Each row was made from one small tree. The marks that hang from a mark follow it in brackets, in alphabetical order. Every link used is in the known rows. Write each row's tree.
Known rows
tarev{kalud{lefuzur vete} kasut}: [ 47.7   6.9 -68.4 -11.1 -29.6 -17.9  41.9 -21.2  27.2   2.2 -27.0 -27.4
  24.6   0.7  41.3 -23.7  19.7 -20.7]
pofe{kalud{lefuzur tarev vete{kasut}}}: [ 31.2  21.0 -38.4  25.6 -17.8 -30.3  47.6  -6.8  26.6  -7.2  -4.4   8.5
  -0.8  17.5  33.4 -12.4  16.0 -18.2]
dazod{pofe{kalud{lefuzur tarev vete}}}: [ 21.9  31.2 -13.1  12.1 -25.1 -14.6  43.7  19.0  16.9 -24.3   0.6  -2.8
   8.4  21.9  37.9 -37.2   8.4 -18.6]
tarev{kalud{lefuzur pofe} kasut}: [ 26.9 -17.8 -70.2 -26.7 -35.9 -25.8  24.1 -51.6  23.5  14.9 -23.7  -5.8
  13.4   2.5  47.9 -12.1  20.7 -13.1]
kalud{lefuzur tarev vete}: [ 33.4  16.2 -27.6  -7.9 -14.0 -23.3  50.6  -8.8  25.8 -17.4   9.1   8.5
  -5.6  10.6  25.5 -29.0  18.7   5.8]
pofe{kalud{tarev}}: [ 15.1  -5.8  -9.9   2.3   5.5 -16.7  26.8  -3.1  -2.7   7.7  -8.2  20.9
   9.8  16.1  24.1  -5.3  31.1  -6.5]
tarev{kalud kasut}: [ 34.6  -6.7 -49.1 -16.0  -6.0  -4.4  23.5 -12.4  -4.0  23.3 -30.7 -24.9
  25.1  -1.7  27.3  -3.2  40.8 -10.3]
dazod{pofe{kalud}}: [  0.9  12.5   2.6  20.7  -3.3  13.8   0.8  21.3 -24.8   3.5  -3.3 -10.8
  28.3  20.7  23.3 -21.4  16.4 -14.9]
tarev{kalud{vete} kasut{kabaze}}: [ 40.8   8.4 -58.4 -24.4  -7.1  -2.9  34.3   4.6   8.2   1.3 -21.1 -46.0
  54.7  -9.0  24.6  -7.7  35.8 -18.8]
kalud{lefuzur pofe vete{kasut}}: [ 22.9   6.0 -42.0  17.0 -20.6 -18.0  23.5 -36.3  23.1  -3.1   9.4  -1.7
  -3.7   2.1  28.3 -22.8  -0.7  -1.9]
vete{kasut{kabaze}}: [ 12.6  21.1 -28.9   7.2  10.6   8.3   7.3  11.0 -15.0   2.2  14.2 -20.8
  27.1   3.8   1.5   9.5  36.7   0.7]
kalud{pofe}: [  5.5 -21.1 -13.6  -6.3   0.2  -3.7   3.7 -33.5  -7.1  13.3   6.1  12.2
   6.7   2.7  20.1 -16.0  12.8   8.3]
levev{tamif tarev{kalud}}: [  6.5  11.5 -32.5  -1.9 -15.3  44.8  55.1   3.7 -36.1   5.4 -21.0 -12.9
  12.3  24.4  26.3 -10.4  29.5  -5.2]
dazod{pofe}: [  8.5  21.8   3.3   7.4   2.0  22.9   5.3  21.2 -24.7  -0.7   8.9 -20.3
  11.8   9.1  10.4 -24.4  22.0   3.9]
levev{tarev}: [ 15.0   6.0 -14.2  -6.6  -7.8  15.7  30.8   7.4 -15.1   6.8   4.0  -3.0
  15.7  22.7  17.6  -9.6   8.1  12.6]
pofe{kalud{lefuzur tarev vete}}: [ 26.9   6.6 -29.0   8.2 -18.9 -29.7  45.1 -10.4  27.2 -14.9  -2.7  17.0
  10.5  19.1  37.2 -26.5  12.8 -15.5]
dazod{pofe{kalud{lefuzur}}}: [  3.1  20.1 -17.5  21.6 -24.4   0.7   6.7   8.8  -3.0 -11.7   1.9  -2.9
  25.2  29.2  32.7 -27.4   7.1 -19.9]
pofe{kalud{vete}}: [ 18.3  -4.8 -13.1  22.7   3.5  -4.0  15.3  -4.0  -3.2   2.9  -8.2  -1.2
  35.1  11.4  25.1 -25.7   7.1 -19.1]
pofe{kalud}: [  7.2  -9.8 -14.5  16.2   3.6  -2.0   1.9  -9.3 -13.8  13.3  -6.7   7.6
  29.0  16.9  22.7 -10.3  17.5 -13.0]
pofe{kalud{tarev vete}}: [ 25.3  -0.5  -9.0   8.1   4.1 -18.4  41.5   2.3   7.3  -0.7  -7.6  10.6
  14.5   9.9  28.7 -19.1  19.8 -10.7]
vete{kasut}: [ 17.6  10.7 -21.9  21.0  10.6   6.7   7.4  -3.8 -14.5  17.0   4.1 -10.2
   3.3   4.1   6.3   1.0  30.6   5.8]
dazod{pofe{kalud{tarev{kasut{kabaze}}}}}: [ 12.0  32.6 -18.0 -25.6  -6.3 -21.9  28.2  45.6   1.3  -9.4 -10.5 -13.8
  36.5  14.1  32.0  -4.4  44.6 -15.6]

Write each row's tree
[ 29.6  28.3  -9.1  -4.6  -6.0 -22.7  45.9  35.0  12.6  -4.5 -20.6 -14.3
  18.6  10.5  41.2 -28.0  21.8 -16.8] : dazod{pofe{kalud{tarev{kasut} vete}}}
[ 26.9 -17.5 -53.5 -33.1 -27.4  -4.7  42.8 -25.0   2.8  26.0 -31.9 -14.5
  19.3  10.6  46.6  -1.3  12.5  -3.6] : levev{tarev{kalud{pofe} kasut}}
[ 17.7  14.6 -50.1   4.2 -21.9 -16.7  20.7 -22.8  22.2 -16.0  19.9 -11.9
  20.6   0.3  22.3 -14.1   7.0  -6.2] : kalud{lefuzur pofe vete{kasut{kabaze}}}
[ 17.3   5.0 -53.5 -52.8 -26.6 -52.4  33.8 -19.8  39.5 -11.3   6.4  14.8
   9.1   5.9  39.4  -4.7  34.1   6.7] : kalud{lefuzur pofe tarev{kasut{kabaze}}}
[ 19.3   3.7 -32.9  22.8 -19.8 -16.1  20.5 -14.4  17.2 -10.0  -1.3   6.2
  29.8  19.1  34.8 -32.7  -1.1 -22.1] : pofe{kalud{lefuzur vete}}
[  4.8  27.1 -26.5 -19.0 -11.5   7.8  51.4  21.1 -17.9   6.6 -16.0   1.9
   9.3  28.3  33.6 -15.3  28.1   6.8] : levev{tamif tarev{kasut}}
[  8.4  20.2 -51.5  -2.5 -38.4  31.4  59.4  -7.9 -17.7  -6.5 -14.5  -6.1
   9.0  34.2  36.3 -16.9  21.9  -8.7] : levev{tamif tarev{kalud{lefuzur}}}
[ 12.8  18.8   2.5  27.6  -3.8  12.4  14.4  25.2 -12.7  -7.2  -4.0 -21.7
  35.2  13.8  26.7 -35.4   3.1 -21.3] : dazod{pofe{kalud{vete}}}
[ 14.9   2.0 -29.1   0.4 -17.6 -28.7  30.8 -13.0  17.2  -4.9  -0.6  27.2
   4.3  26.1  33.7 -12.2  23.9  -8.3] : pofe{kalud{lefuzur tarev}}
[ 37.5   2.7 -52.9   6.7 -25.2   3.5  36.5 -25.9  12.6  -5.7 -10.1 -23.0
  20.6   5.8  28.0 -27.2  13.8 -16.4] : tarev{kalud{lefuzur vete}}
[ 35.3  11.2 -43.5 -11.4 -22.9 -54.6  51.4  -4.3  42.3  -8.1 -19.2  13.3
  15.2  15.2  50.4 -23.0  17.8 -17.1] : pofe{kalud{lefuzur tarev{kasut} vete}}
[ 29.4 -17.8 -55.2  -2.1 -32.3  -5.3  31.0 -52.7  19.5  -2.2  -9.1 -10.1
  13.7   0.6  37.5 -29.2   2.2 -15.3] : tarev{kalud{lefuzur pofe vete}}
[ 36.5  16.1 -50.6  12.3   0.9  20.6  30.8   2.3  -7.4   0.8  -6.6 -50.7
  39.3  -7.8   9.3   0.2  34.6 -17.9] : tarev{kalud{vete{kasut{kabaze}}}}
[ 29.4  10.1 -76.7 -30.9 -27.8 -14.5  25.1 -11.4  17.0  -3.6 -13.7 -27.4
  43.7   6.2  31.8  -1.1  41.2 -17.6] : tarev{kalud{lefuzur} kasut{kabaze}}
[ 34.9   0.7 -50.2 -23.3 -20.3   5.2  48.5   1.6  -3.9  21.8 -33.0 -27.6
  26.4  15.6  37.8   1.9  21.5  -5.0] : levev{tarev{kalud kasut}}
[ 29.7   8.6 -36.9   3.7 -22.1 -31.8  48.7 -30.5  34.8  -8.2   7.8  10.6
 -22.9   2.4  31.5 -17.2  10.8   5.4] : kalud{lefuzur pofe tarev vete{kasut}}
[ 18.0  20.4 -37.8 -36.0 -12.6  -6.7  34.2  26.8   0.4   1.8  -0.7 -16.7
  43.4  17.6  25.6   2.9  21.7   6.8] : levev{tarev{kasut{kabaze}}}
[ 29.5   2.2 -18.5   3.1   2.7 -18.6  44.7 -18.6  14.1   6.0   2.3   2.3
 -19.5  -7.3  21.0 -11.1  19.2   9.0] : kalud{pofe tarev vete{kasut}}
[ 25.4  -3.6 -28.6 -15.6 -23.6 -33.7  46.0 -34.8  34.5 -13.6  10.6  19.2
 -13.1   6.2  33.9 -30.3   7.4   7.0] : kalud{lefuzur pofe tarev vete}
[ 18.3  30.3 -29.4 -12.6 -27.9 -35.9  36.1  19.9  22.0  -8.8 -15.0   4.5
   8.3  26.1  48.8 -19.6  28.3 -14.9] : dazod{pofe{kalud{lefuzur tarev{kasut}}}}
[ 38.1 -12.5 -70.9 -20.9 -36.9 -28.1  38.7 -46.8  34.6   4.4 -24.2 -16.4
  18.9  -4.0  50.7 -26.6   8.8 -18.3] : tarev{kalud{lefuzur pofe vete} kasut}
[ 28.3  -2.9 -52.2   2.7  -7.1   9.9  26.9 -23.3  -1.1   3.9  -5.6 -37.9
  32.6 -13.9  17.5  -0.7  22.7 -16.6] : tarev{kalud{pofe vete{kasut{kabaze}}}}
